In the rows, 128 means zero.
Known rows, with every step that occurs
bogeku -> posa -> rukem: [141 151 126 122 165 121 138 147 131 105 132  99 124  93 133 112 139 156
 138 145 101 118 117 112 103 139 140]
rukem -> posa -> misi: [103 125 123 127  66 128  95 118 122 119 140 111 122 132 125 125 151 153
 115 133 145 109 126 134 127 148 140]
bogeku -> digomu -> ridi -> posa: [127 145 113 134 201 123 142 165 138 109 101 149 189 151  90 130 121 154
 116  88 161 125 133 107 101  88 146]
rukem -> posa -> bogeku -> digomu -> gapok -> tolepov -> ridi: [ 99 112 147 151 172 118 123 148 128  70 104 102 153 161 105 112 164 193
 125 113 184 120 150  73  69 100 138]
gapok -> posa -> rukem: [123 121 140 144 135 105 154 129 121 102 117  96 162  98 132  90 114 149
 139 173 138 127 161 147 102 159 120]
posa -> bogeku -> digomu: [142 119 145 122 146 100 128 133 117 100 118 150 119 144 128 113 171 194
 127  99 140 121 126  95 111 164 138]
digomu -> gapok -> tolepov -> ridi -> posa -> bogeku: [115 120 146 154 175 140 140 186 123  79 107 120 133 115  80 112 154 211
 105  98 185 122 172 106 128  84 118]
gapok -> tolepov: [125 117 147 133 137 139 146 116 128 100 125 118 126 114 127 106 123 134
 149 138 118 142 161 130 127 118 123]
rukem -> posa -> gapok: [ 99 128 118 125 110 155 123 146 141 145 136 118 143 111 122 120 114 114
 124 137 107 116 157 127  99 162 123]
rukem -> posa -> bogeku -> digomu -> ridi -> tolepov -> gapok: [112 141  91 161 179 139 135 172 142 120  94 141 176 175 100 126 148 178
  76 100 176 132 121  81 106  90 105]
bogeku -> posa -> gapok -> digomu -> ridi -> tolepov: [138 140 124 140 207 192 164 182 170 119  75 124 144 126  95 124 126 163
 111  99 125 161 143 111 113  83 124]
ridi -> tolepov -> bogeku -> posa -> rukem: [171 158 113 129 173 121 140 161 141 119 134 114 138 111 120 140 172 206
  95 111 116 141 106 106 117 119 109]
ridi -> posa -> bogeku -> digomu: [144 133 134 117 142 112 123 161 127 101 121 170 134 131 103 120 152 208
 108  72 137 122 142 103 113 168 141]
ridi -> digomu -> gapok -> tolepov -> bogeku: [122 139 116 133 162 149 127 115 163  66  82 120 160 165 102 129 169 172
 119 108 145 150 143  89 120  76  84]
ridi -> tolepov -> gapok -> posa -> bogeku -> digomu: [145 104 126 156 150 130 150 149 148  86  77 151 164 142 115  97 124 203
  93 108 158 160 154 126 114 147 108]
posa -> gapok -> tolepov -> bogeku -> digomu -> ridi: [146 104 141 147 233 139 185 144 135  93  92 115 178 124 103  85 175 197
 150 108 150 138 166  90 104  95 105]
bogeku -> digomu -> ridi -> tolepov -> gapok -> posa -> misi: [125 103 118 173 179 132 154 144 145  79  59 121 203 144  98  94 136 190
 100 126 206 157 142 138 123  75 116]
tolepov -> ridi -> digomu -> gapok -> posa -> rukem: [ 87 138 129 155 180  97 140 155 143  75  92  79 206 122 105 117 119 147
 112 170 200 135 147 131  79  94  98]
ridi -> digomu -> gapok -> posa: [ 86 132 115 138 132 140 117 117 171  65  51 122 178 172 109 125 103 128
 112 131 159 146 155 136  93 107 117]
posa -> misi: [126 114 140 126  99 120 115 118 115 108 129 120 107 113 125 112 168 169
 126 132 151 119 127 137 150 137 134]
digomu -> gapok -> tolepov -> bogeku -> posa: [152 125 124 142 186 172 138 127 160  61  72  98 126 152 111 112 166 200
 134  93 121 142 135  83 112  76 132]
tolepov -> bogeku: [160 128 119 135 135 128 134 131 126 131 128 124 132 139 125 136 166 177
 117 101 137 130 116 115 140 127 109]
digomu -> gapok -> tolepov -> ridi -> posa: [110 125 138 151 186 149 139 173 139  91 109 109 168 114  79 123 117 157
 117 113 175 136 169 116 114  56 123]
tolepov -> bogeku -> digomu -> gapok: [144 123 122 134 182 122 122 123 148  93  86 127 168 179 107 123 184 188
 121  90 152 129 110  61  96  94 125]
tolepov -> gapok -> digomu: [146 124 120 145 148 186 148 141 147 130 108 113 142 133 110 106 119 136
 132 127 129 164 128  91 144 115  93]
digomu -> gapok: [107 126 121 136 149 141 116 128 143 109  94 120 140 154 112 123 139 126
 123 128 144 121 128  94 115  87 129]

Rows
[135 108 120 165 126 148 152 156 141 105  83 138 141 127 115 104 117 193
  84 119 159 154 161 148 145 139  93] | ridi -> tolepov -> gapok -> posa -> bogeku
[126 142 113 145 166 132 143 183 116 115 104 150 129 134  92 124 153 197
  96  83 172 104 146 117 148 109 125] | digomu -> ridi -> posa -> bogeku
[124 139  90 168 196 159 154 168 145 142  99 129 176 141  99 130 122 125
  88 126 170 149 122 113 147  41  86] | digomu -> ridi -> tolepov -> gapok
[125 114 134 160 181 100 158 148 133  83  61 150 172 173 108 115 145 208
  97  99 191 140 155 138 101 116 136] | gapok -> posa -> bogeku -> digomu -> ridi -> tolepov
[159 144 104 142 208 124 147 167 136 112 101 144 194 161  86 139 159 202
 104  62 172 128 121  96 113  89 124] | tolepov -> bogeku -> digomu -> ridi -> posa
[140 124 130 153 187  97 143 135 153  81  77 116 215 156 102 108 167 208
 104 124 168 149 144  94  75 107 106] | ridi -> tolepov -> bogeku -> digomu -> gapok -> posa -> rukem
[123 133 120 130 213 140 156 185 144 117 100 149 193 116  84 109 122 154
 122  95 146 124 160 109  94 109 132] | bogeku -> digomu -> ridi -> posa -> gapok
[139 113 123 151 169 121 130 124 168  81  54 136 201 189 100 129 149 200
  95  88 169 161 142 109  86  93 123] | ridi -> tolepov -> bogeku -> digomu -> gapok -> posa
[147 132 114 146 145 185 144 152 160 140 112 134 153 136 103 126 116 136
 100 118 133 182 132 103 148  96  81] | ridi -> tolepov -> gapok -> digomu
[181 133 126 125 163 192 152 170 174 125  99 131 127 122 102 132 157 211
 102  74  99 176 135 106 125 133 106] | ridi -> tolepov -> bogeku -> posa -> gapok -> digomu
[133 135 120 125 151 159 111 115 169  27  64 103 123 150 101 117 201 234
 117  92 145 147 128  93 126  83 117] | ridi -> digomu -> gapok -> tolepov -> bogeku -> posa -> misi
[125 115 106 175 208 139 168 152 158  96  57 129 221 161 102 108  95 150
 102 122 184 166 147 132 103  67 113] | bogeku -> digomu -> ridi -> tolepov -> gapok -> posa
[138 114 131 149 165 152 141 117 143  85  90 107 143 153 106 109 173 181
 133 112 143 136 148  86 129  75 104] | digomu -> gapok -> tolepov -> bogeku
[164 112 145 131 171 120 150 109 133  85 116 125 155 141 123 110 167 194
 148 100 128 152 143  97 109 126 119] | gapok -> tolepov -> bogeku -> digomu
[130 116 110 161 134 159 149 144 158 115  88 128 177 127 115 115  81 137
  96 134 146 168 155 156 130 110  97] | ridi -> tolepov -> gapok -> posa
[145 125 123 152 205 170 182 181 138 112 102 124 169  98  81  99 149 199
 121  93 145 132 191 120 138  90  92] | digomu -> ridi -> posa -> gapok -> tolepov -> bogeku
[132 134 129 143 146 161 138 161 129 104  99 126 145 133  78 114 159 195
 112  96 180 132 143 117 156  94 127] | gapok -> digomu -> ridi -> posa -> misi
[177 151 105 150 203 174 154 165 162 114  73 121 146 174  97 152 166 212
  93  65 148 166 105  97 135  60 117] | gapok -> digomu -> ridi -> tolepov -> bogeku -> posa
[173 134 120 128 124 139 115 144 145 100 114 128 107 128 115 145 197 239
  84  79 139 144 100 133 149 115 130] | ridi -> tolepov -> bogeku -> posa -> misi
[ 92 126 121 141 124 127 119 127 155  53  49 134 143 170 110 114 139 184
 100 115 171 130 159 123 108 132 114] | ridi -> digomu -> gapok -> posa -> bogeku
[174 138 118 149 172 167 142 157 150  97  77 115 128 159  93 136 204 252
  90  70 172 159 102 105 155  70 122] | gapok -> digomu -> ridi -> tolepov -> bogeku -> posa -> misi
[116 148 119 130 154 109 125 156 134 120 135 119 159 124 116 161 122 129
 105 127 177 142 114 144 116 104 104] | tolepov -> ridi -> digomu
[120 100 165 150 205 109 143 148 119  62  98 110 141 140 104  96 178 209
 133 112 188 130 151  76  92  89 131] | posa -> bogeku -> digomu -> gapok -> tolepov -> ridi
